Each row was made from one small tree. The marks that hang from a mark follow it in brackets, in alphabetical order. Every link used is in the known rows. Write each row's tree.
(in the rows, 128 means zero)
Known rows
silakop{lataz{dubon{bati{bepepip} rusova{novub}}} nopu}: [125 136 141 189 121 101  76 134 102 118 132 122 124 123 126  83 123 132
 154 149  93 144 111 150 102 131 142 138 180 131 138 136 141  87 189 127
 144 101 158 142 128 167 132 120 148 195 139 190 131 139 145 159 165 184
 171  89  99 148 142 130 115]
bati{bepepip dubon{rusova{gusu novub}}}: [ 91 125 156 143 172  92 100 100 184 135 162  86 142 131 151 137 156 148
 116 136 119 120 164 143 179  52 147 158 127  76 132 104 165 126 138 158
 156 117 224 110 212 126  37 178 138 111 111 133 160 125 173  55 126 132
 176  95 153 112  71  79 101]
nopu{silakop{lataz{dubon{bati} gilo}}}: [107 129 111 125 100 161 137 144 109 143  64 139 151 134 102 121  84 138
 158 145 128 131 129 117  86 151 128  96  84 142 143 169  98  97 109 123
 131 137  58 161  43 126 162 127 140 146 104 123 136 131  68 164 134 151
  73 154 117 128 193 152 137]
nopu{silakop{lataz{dubon}}}: [ 97 147  89 108 130 133 163 146 115 154  46 143 134 153 125 134 101 167
 179 168 128 138 115  87  94 152 179  90  80 112 170 123 114  89 125 127
  92 149  84 129  70 133 142 151 150 141  89 103 145  91  74  83 109 137
 126 146 118 122 143 138 139]
dubon{bati rusova}: [172 104 126 120 131 166  88 137 112  74 160 132 134 116 109 184 166 152
  83 107 127 146 180  92 121 163 119  98 116 156 132  99 148 142 135  88
  89 131 163  98 152 118 151 124 100 104 126  83 105 112 102 153 186 132
 160 147 140 152 124 158  97]
lataz{dubon{rusova} gilo silakop}: [142 137  91  79  98 199 200 114 153 151 120 179 138 113 104 119 121 106
  95 111 156  72 100 114 111 159 118 108 133 167 119 160  88 180  88 107
 138 112  97 132  91 116 150  94 120 115 144 128 133 157 119 159 114 148
 106 149 106 144 158 137 171]
bepepip{bati{dubon{rusova}}}: [121 104 145  92 171 159 180 140 130 102 111 138 132 123 121 230 153 176
 107 113 159 135 168 170  88 155 173  90 112 112 166  95 130 116  64 121
 123 166 177 127 203 132 120 126 124  95 108 104 133 101 134  68 160  79
 152 145 143 150  54 128 100]
rusova{dubon{bati{bepepip}} gusu novub}: [127  98 180 167 134  60  82 111 114 141 162  66 113 163 209  92 160 138
 154 121 122 155 155 135 191  50 127 172 132 102 113  85 145 151 164 181
 147 109 177 110 152 111  69 176 128 102 132 132 121 135 148  77 105  75
 135 111 174  69 105  98 107]
gilo{lataz{dubon{rusova} silakop{nopu}}}: [128 154  91 115 107 167 132 147 107 101 107 182 134 126  82 121  80 118
 108 139 103 131  61 124  89 195 163 118 125 170 132 116 132 138 143 129
 106 133 138 143 117 154 163  85 107 145 167  94 132 144 151 110 143 159
 123 141  80 163 138 157 133]
lataz{dubon{rusova{novub}} gilo silakop}: [135 163 103  75 117 159 192 111 170 175 137 148 117 106 129  76 132  72
 115 104 160  85  91 105 149 135  96 155 146 142 112 158  88 169  93 120
 134  93  78 139  92 124 132  95 135 125 168 151 135 162 132 158  79 149
 105 134 111 129 155 120 177]
bepepip{bati{dubon}}: [103 108 151  94 156 130 194 140 120 135  88 133 142 130 130 237 145 186
 133 132 164 135 159 167  77 145 173  80 103  87 178  77 120 114  65 150
 131 165 123 122 181 119 120 133 123  89 110 105 113  78 125  48 121  42
 141 151 145 127  48 123 107]
silakop{lataz{dubon{bati rusova{gusu novub}} gilo} nopu}: [124 132 127 189 125  81  76 134 108  97 156  99 110 132 138  65 123  78
 154 142  95 121  76 171 124 118  98 178 162 132  74 182 152 114 185 131
 145 133 116 170 106 131 151  87 130 187 134 181 137 180 163 199 135 164
  92  87 102 126 152 109 130]
rusova{dubon gusu novub}: [134 133 139 138 170  52 128 114 123 140 132  61  92 169 212  99 164 124
 167 119 140 132 120 125 210  65 134 171 127  83 108  73 148 148 147 178
 113 156 137 115 140 102  86 173 111  96 120 109 126 121 146  48  56  38
 131 112 160  66  88  88 142]
silakop{lataz nopu}: [120 138 108 159 136  78 129 152  71 119  83 131 139 152 120 169 125 154
 141 159 106 145 117 128  70 153 196  67 155 104 148 108 166  83 178 126
  98 173 104 111 121 139 167 149 120 163  99 127 117  79 102 118 125  94
 166 129  73 125  94 149 139]
silakop{lataz{dubon gilo}}: [100 146  88 144 107 130 169 124 126 161  36 152 145 133 104 108 103 139
 156 159 149  85 130 123  64 171 151  86 151 122 169 133 101 101 117 123
 144 144  43 144  66 120 143 127 136 136 103 143 133 113  97 157  84 108
 119 138  95 118 147 112 158]
bepepip{bati{dubon{rusova{gusu novub}}}}: [105 112 158  98 207  85 155 135 162 111 161  93 103 137 164 179 177 131
 145 125 147 153 138 174 149  90 132 166 120  75 125 103 150 123  90 142
 121 154 193 144 224 132  85 123 122 100 113 119 135 117 172  51 111  78
 140 114 161 117  39  87 104]
nopu{silakop}: [118 129  99  92 150 137 149 150 112 161  99 124 147 136 134 201 141 170
 122 132 137 169 166  68 135 127 157  77  62 102 140 103 135 111 112 115
  81 162 113  95 123 117 137 171 139  99 103  66 133  69  73  67 116 108
 135 166 140 120 116 165 129]
gusu{rusova{dubon{bati}}}: [167  96 141 109 115 122 110 125 104 101 114 148 101 146 135 160 106 135
 132  92 129 149 123 127 158 147 108 115 100 139 144  84 134 132  85 142
  97 153 118  80 135 125 145 164 116  78 111  95  86 106 112  87 122  50
 121 150 173 116 130 156 136]
nopu{silakop{lataz{dubon{bati rusova{gusu}} gilo}}}: [114 107 103 128 124 167  92 138 127 102 116 115 135 149 105 108 107 123
 141 144 105 134 135 130 127 135 111 133  80 151  97 192 132 120 135 104
 127 135 129 168  88 127 146 120 137 142  82 114 152 170 103 164 165 189
  71 132 130 141 177 147 118]
rusova{gusu}: [124 112 101 134 153  83 118 134 126 132 128 115 134 161 165 174 152 149
 111 133 124 131 162 102 140 104 144 111 110 105 137  84 170 147 143 136
 103 159 141  96 155  96 110 146 113  88  91  83 108  86 114  81  96  90
 137 150 133  97  78 121 122]
bati{bepepip dubon{rusova{novub}}}: [104 145 161 131 154 120 130 107 173 151 133 110 149 106 132 146 149 159
 107 131 139 129 173 125 145  98 162 133 135  79 158 100 126 105 121 145
 152 113 186 103 194 135  58 177 146 114 130 137 159 110 162  81 121 124
 195 103 150 131  89  99 101]
dubon{bati rusova{novub}}: [171 132 137 112 142 126  95 138 135  94 177 108 115 118 125 141 174 115
 115  95 131 164 154  71 154 136 102 137 130 132 126 102 144 137 139  85
  81 119 154 110 152 120 136 111 104 109 145 106 117 115 116 154 141 131
 163 131 149 131 121 141 103]

Which tree is each row?
[139 139 110 125 183  69 111 128 155 116 174  86 108 136 171 130 187 111
 123 121 122 146 152  92 184  92 114 162 130 105 104  99 173 140 152 120
  81 137 175 103 181 116  95 136 115 102 119  94 121 114 140  93  99 112
 153 115 143 109  80 107 125]
dubon{rusova{gusu novub}}
[144  93 165 159 101 143 108 116  88 137 112 121 140 147 155 145 152 183
 124 115 133 142 183 139 127 121 159  89 128 134 151  75 127 137 137 167
 157 121 158  99 132 117 107 194 117  98 122 110 119 114 111  89 151  71
 161 136 159 108 122 130  98]
rusova{dubon{bati{bepepip}}}
[158 149 139 106  98 149 144 129 121 136 188 137 118 100 118  89 113  63
 122 101 125 106  55 145 142 132  75 159 150 154  63 184 100 156 139 118
 144 103  84 151  98 131 174  68 127 164 198 172 124 185 151 200 139 163
  82 127 109 147 170 149 157]
lataz{dubon{bati rusova{novub}} gilo silakop{nopu}}
[134 158 150 103 162 128 134 114 172 121 135 102 124 119 114 157 153 131
 133 122 144 134 140 107 155 113 141 139 124  92 153 105 139 117 109 134
 112 141 165 111 175 123  96 156 124 108 137 121 151 116 148  98 104 106
 176 116 152 133  93 111 112]
bati{dubon{rusova{novub}}}
[161 120 124 135 160  99  61 130 135  80 210  85 103 134 160 130 177  97
 110 105 120 157 157  87 186  91  82 172 127 122  94 109 169 158 164 112
  85 118 188 112 168 107 114 112 104 112 123  99 109 129 140 141 137 137
 143 116 152 111 107 125 101]
dubon{bati rusova{gusu novub}}
[130 101 149 150 148  88  54 123 141 111 215  96 126 126 172 125 168 128
 104 116 110 165 188 111 173  67 102 161 142 115 119 103 171 149 177 118
 122 100 206 108 186 125  77 142 128 115 119 120 116 124 145 120 147 154
 161 108 154 115 101 116  96]
dubon{bati{bepepip} rusova{gusu novub}}
[111 128 147 135 134 166 124 108 150 131 110 135 159 118  99 198 146 194
  83 134 142 114 194 136 104 117 180  95 126 106 175  98 137 115 118 130
 152 129 197 105 191 133  74 186 140 103 104 118 151  95 143  77 158 127
 198 119 137 150  93 120  89]
bati{bepepip dubon{rusova}}
[122 149 121 112 122 152 129 137 143 140 113 118 119 120 106  76 116  99
 174 138 121 149 117 106 128 140 105 147 102 144 120 189 105  90 118  90
 115 115  93 167  68 142 150 106 143 158 120 134 153 160 106 183 133 177
  92 121 128 145 194 135 129]
nopu{silakop{lataz{dubon{bati rusova{novub}} gilo}}}
[136 102 165 127 128  76 102 118 131 149 138 128 100 125 166 114 109 133
 144 115 117 153 147 119 185  92  98 163 124 116 153  81 130 117 101 161
 121 107 123  83 162 145  97 178 140  91 126 129  91 101 140  77 102  59
 137 115 177  97 123 126 133]
gusu{rusova{dubon{bati{bepepip}} novub}}
[165  99 120 133 137 136  69 132 120  63 188 110 128 146 143 165 164 144
  79 112 118 156 167 108 150 124 107 128 109 150 103 111 175 163 157 101
  94 137 194 107 172 101 136 125 102  98 106  80 105 124 118 139 178 140
 142 137 150 134 108 157  90]
dubon{bati rusova{gusu}}
[137 115 142 132  71 197 135 123 102 146 159 174 160 102  92 125 109 126
  73 121 113 112 110 178  93 138 113 109 145 174  92 179  98 168 136 132
 194  86 125 133 111 137 156  97 141 165 173 163 126 167 142 183 189 187
 103 133  95 162 168 156 141]
lataz{dubon{bati{bepepip} rusova} gilo silakop{nopu}}
[130 167 114  91 120 134 180 127 129 165 152 136 115 103 119  87 115  74
 120 114 132  95  53 145 140 125 104 154 150 134  73 171 103 154 129 126
 138 117  79 139 102 139 158  79 137 161 184 170 135 169 148 165 101 153
  98 126  91 138 148 133 184]
lataz{dubon{rusova{novub}} gilo silakop{nopu}}
[145 121 120  77  71 187 175 123 131 152 125 169 144 127 107 118  96 110
 107 110 141  95  99 120 109 147  89 108 118 168 119 151  82 180  93 128
 162 103  51 137  68 102 164  85 120 117 166 132 103 143  96 183 109 131
  81 173 121 120 169 145 150]
lataz{dubon{bati} gilo silakop}
[134 126 143 107  85 167 150 110 165 174 168 149 139  96 124  71 124  84
 102 104 138 112 132 126 141 106  78 155 150 160 116 164  82 180 112 124
 174  48 109 130 102 125 110  95 136 137 173 174 129 163 138 180 127 180
 110 128 125 133 171 128 140]
lataz{dubon{bati{bepepip} rusova{novub}} gilo silakop}
[117 144 148 114 179  92 114 108 176 109 160  83 115 140 143 137 154 122
 128 127 131 121 131 118 184  82 128 169 112  82 115 112 161 133 130 150
 118 148 199 113 198 114  72 159 125 105 112 122 151 131 171  79 106 116
 161 104 161 115  76  93 108]
bati{dubon{rusova{gusu novub}}}
[100 112 131 169  76 139 134 116 118 156  63 156 167 126 105 103 101 153
 131 156 130  97 153 147  49 154 146  92 162 134 178 141  98 110 137 128
 187 103  78 149  67 129 122 136 136 147 115 166 123 118 104 179 135 144
 125 130 107 126 172 118 128]
silakop{lataz{dubon{bati{bepepip}} gilo}}
[162 129 118 109  84 195 144 136  98 113 164 161 135 115  86 126 103  98
  92 101 118 102  81 164 107 159  97 118 136 184  73 184 103 170 129 106
 155 119 104 141 101 128 191  75 120 159 171 149 124 169 133 200 169 167
  87 145 102 162 169 171 148]
lataz{dubon{bati rusova} gilo silakop{nopu}}
[122 131 126 179  91 131 117 140  69 117  77 145 144 120  93 115  91 132
 145 150 109 108  87 164  53 169 135  92 153 139 119 162 117 102 158 129
 157 152  49 150  60 130 186 104 122 174 138 166 119 135 115 205 140 135
  85 133  85 133 165 144 140]
silakop{lataz{dubon{bati} gilo} nopu}
[126 117 147 157 138 113  65 113 151 117 183 101 118 125 174  86 139 118
 127 133 115 132 162 126 171  77  91 182 136 126 114 112 139 154 165 135
 145  86 179 127 160 127  78 121 143 119 146 147 132 141 150 125 145 177
 149 112 157 116 126 101 102]
lataz{dubon{bati{bepepip} rusova{gusu novub}}}
[113 146  98 161 121 105 140 146  77 121  63 146 127 151 120 132  96 151
 167 170 111 123  81 144  72 160 182  87 154 112 149 113 132  82 162 137
 122 169  84 120  87 143 166 122 140 167 111 148 124  97 113 116 120 116
 137 123  83 125 119 132 145]
silakop{lataz{dubon} nopu}
[135 134 122 138 120  93  75 151 122  76 197 134 109 141 121  70  85  78
 133 126  73 150  32 121 157 133  96 195 118 166  80 138 160 156 173 147
 108 108 161 161 139 142 142  58 101 151 182 114 114 182 181 129 120 176
  95 120 110 127 143 145 119]
gilo{lataz{dubon{bati rusova{gusu novub}} silakop{nopu}}}
[166 114 148 109 134  77 112 127 127 119 145 121  81 133 161 120 113 104
 157  99 128 162 100 104 193 116  81 164 115 119 137  89 134 123  94 150
  86 135 107  91 140 131 132 159 124  87 133 112  90 114 129  89  83  41
 122 128 181  97 125 133 149]
gusu{rusova{dubon{bati} novub}}
[158 117 119  90  79 211 156 118 134 124 146 168 136 114  83 123 119  97
  87  90 146  96 110 127 120 169  82 116 127 189 101 167  92 186  94 104
 152  94 102 139  83 116 171  81 118 124 163 129 115 169 112 201 155 170
  94 153 121 151 179 160 142]
lataz{dubon{bati rusova} gilo silakop}
[ 94 111 124 147  94 190 110 131 125 151  87 146 166 122  88 119  99 158
 117 154 118 138 172 136  79 146 141 100 103 157 148 184 106  97 129 104
 154 104 128 161  84 145 130 141 160 152 101 131 160 146  93 163 189 200
 108 128 113 160 194 148 113]
nopu{silakop{lataz{dubon{bati{bepepip} rusova} gilo}}}
[112 132 157  85 186 115 189 139 151 123 144 111 111 112 136 189 168 136
 141 110 164 148 156 161 119 126 151 136 116  82 159  98 123 107  71 128
 110 148 165 139 210 133 104 114 130 109 131 124 135 103 151  71 122  75
 155 119 151 141  52 107 110]
bepepip{bati{dubon{rusova{novub}}}}
[114 149  88 169 115 142 144 135  98 117  69 154 137 121  80 118 112 129
 135 150 125  95 103 169  64 174 163  96 163 143 118 168 123  97 153 110
 136 158  97 150  88 144 171 109 130 175 110 150 144 142 129 186 150 154
 117 111  71 157 147 130 153]
silakop{lataz{dubon{rusova} gilo} nopu}
[115 144  79 140 117 166 155 115 132 127  59 154 138 120  95 107 127 126
 127 153 141  89 131 129  75 177 152  96 160 148 158 152 118 108 121  95
 131 139  90 150  83 130 149 121 128 143  99 133 141 135 112 180 140 147
 124 121  94 147 157 117 148]
silakop{lataz{dubon{rusova} gilo}}
[ 91 128 134 138 112 147 112 133 145 169 117 119 148 112 116  83 109 121
 158 150 116 146 151 120 118 120 123 141 124 137 141 185  95  89 131 108
 147  84 106 168  88 152 112 137 160 160 116 151 159 149 113 170 147 209
 107 108 126 147 194 123 121]
nopu{silakop{lataz{dubon{bati{bepepip} rusova{novub}} gilo}}}
[143 140 127  94 158  61 152 121 145 147 112 127  81 127 169 125 117 101
 165 105 139 135 108 101 198 106 121 159 122  93 146  78 134 109  85 157
  85 155 103  78 150 144 114 174 133  80 119 111 104 104 134  46  47  27
 119 121 164  92 109 112 174]
gusu{rusova{dubon novub}}
[105 143 101 172 105 107 155 139  88 152  42 145 146 132 107 122  93 142
 144 162 124  89  91 167  51 163 169  85 157 114 137 154 114  96 153 134
 152 169  46 144  69 134 166 112 129 169 122 161 135 120 119 162 109 112
 104 130  70 127 143 122 161]
silakop{lataz{dubon gilo} nopu}
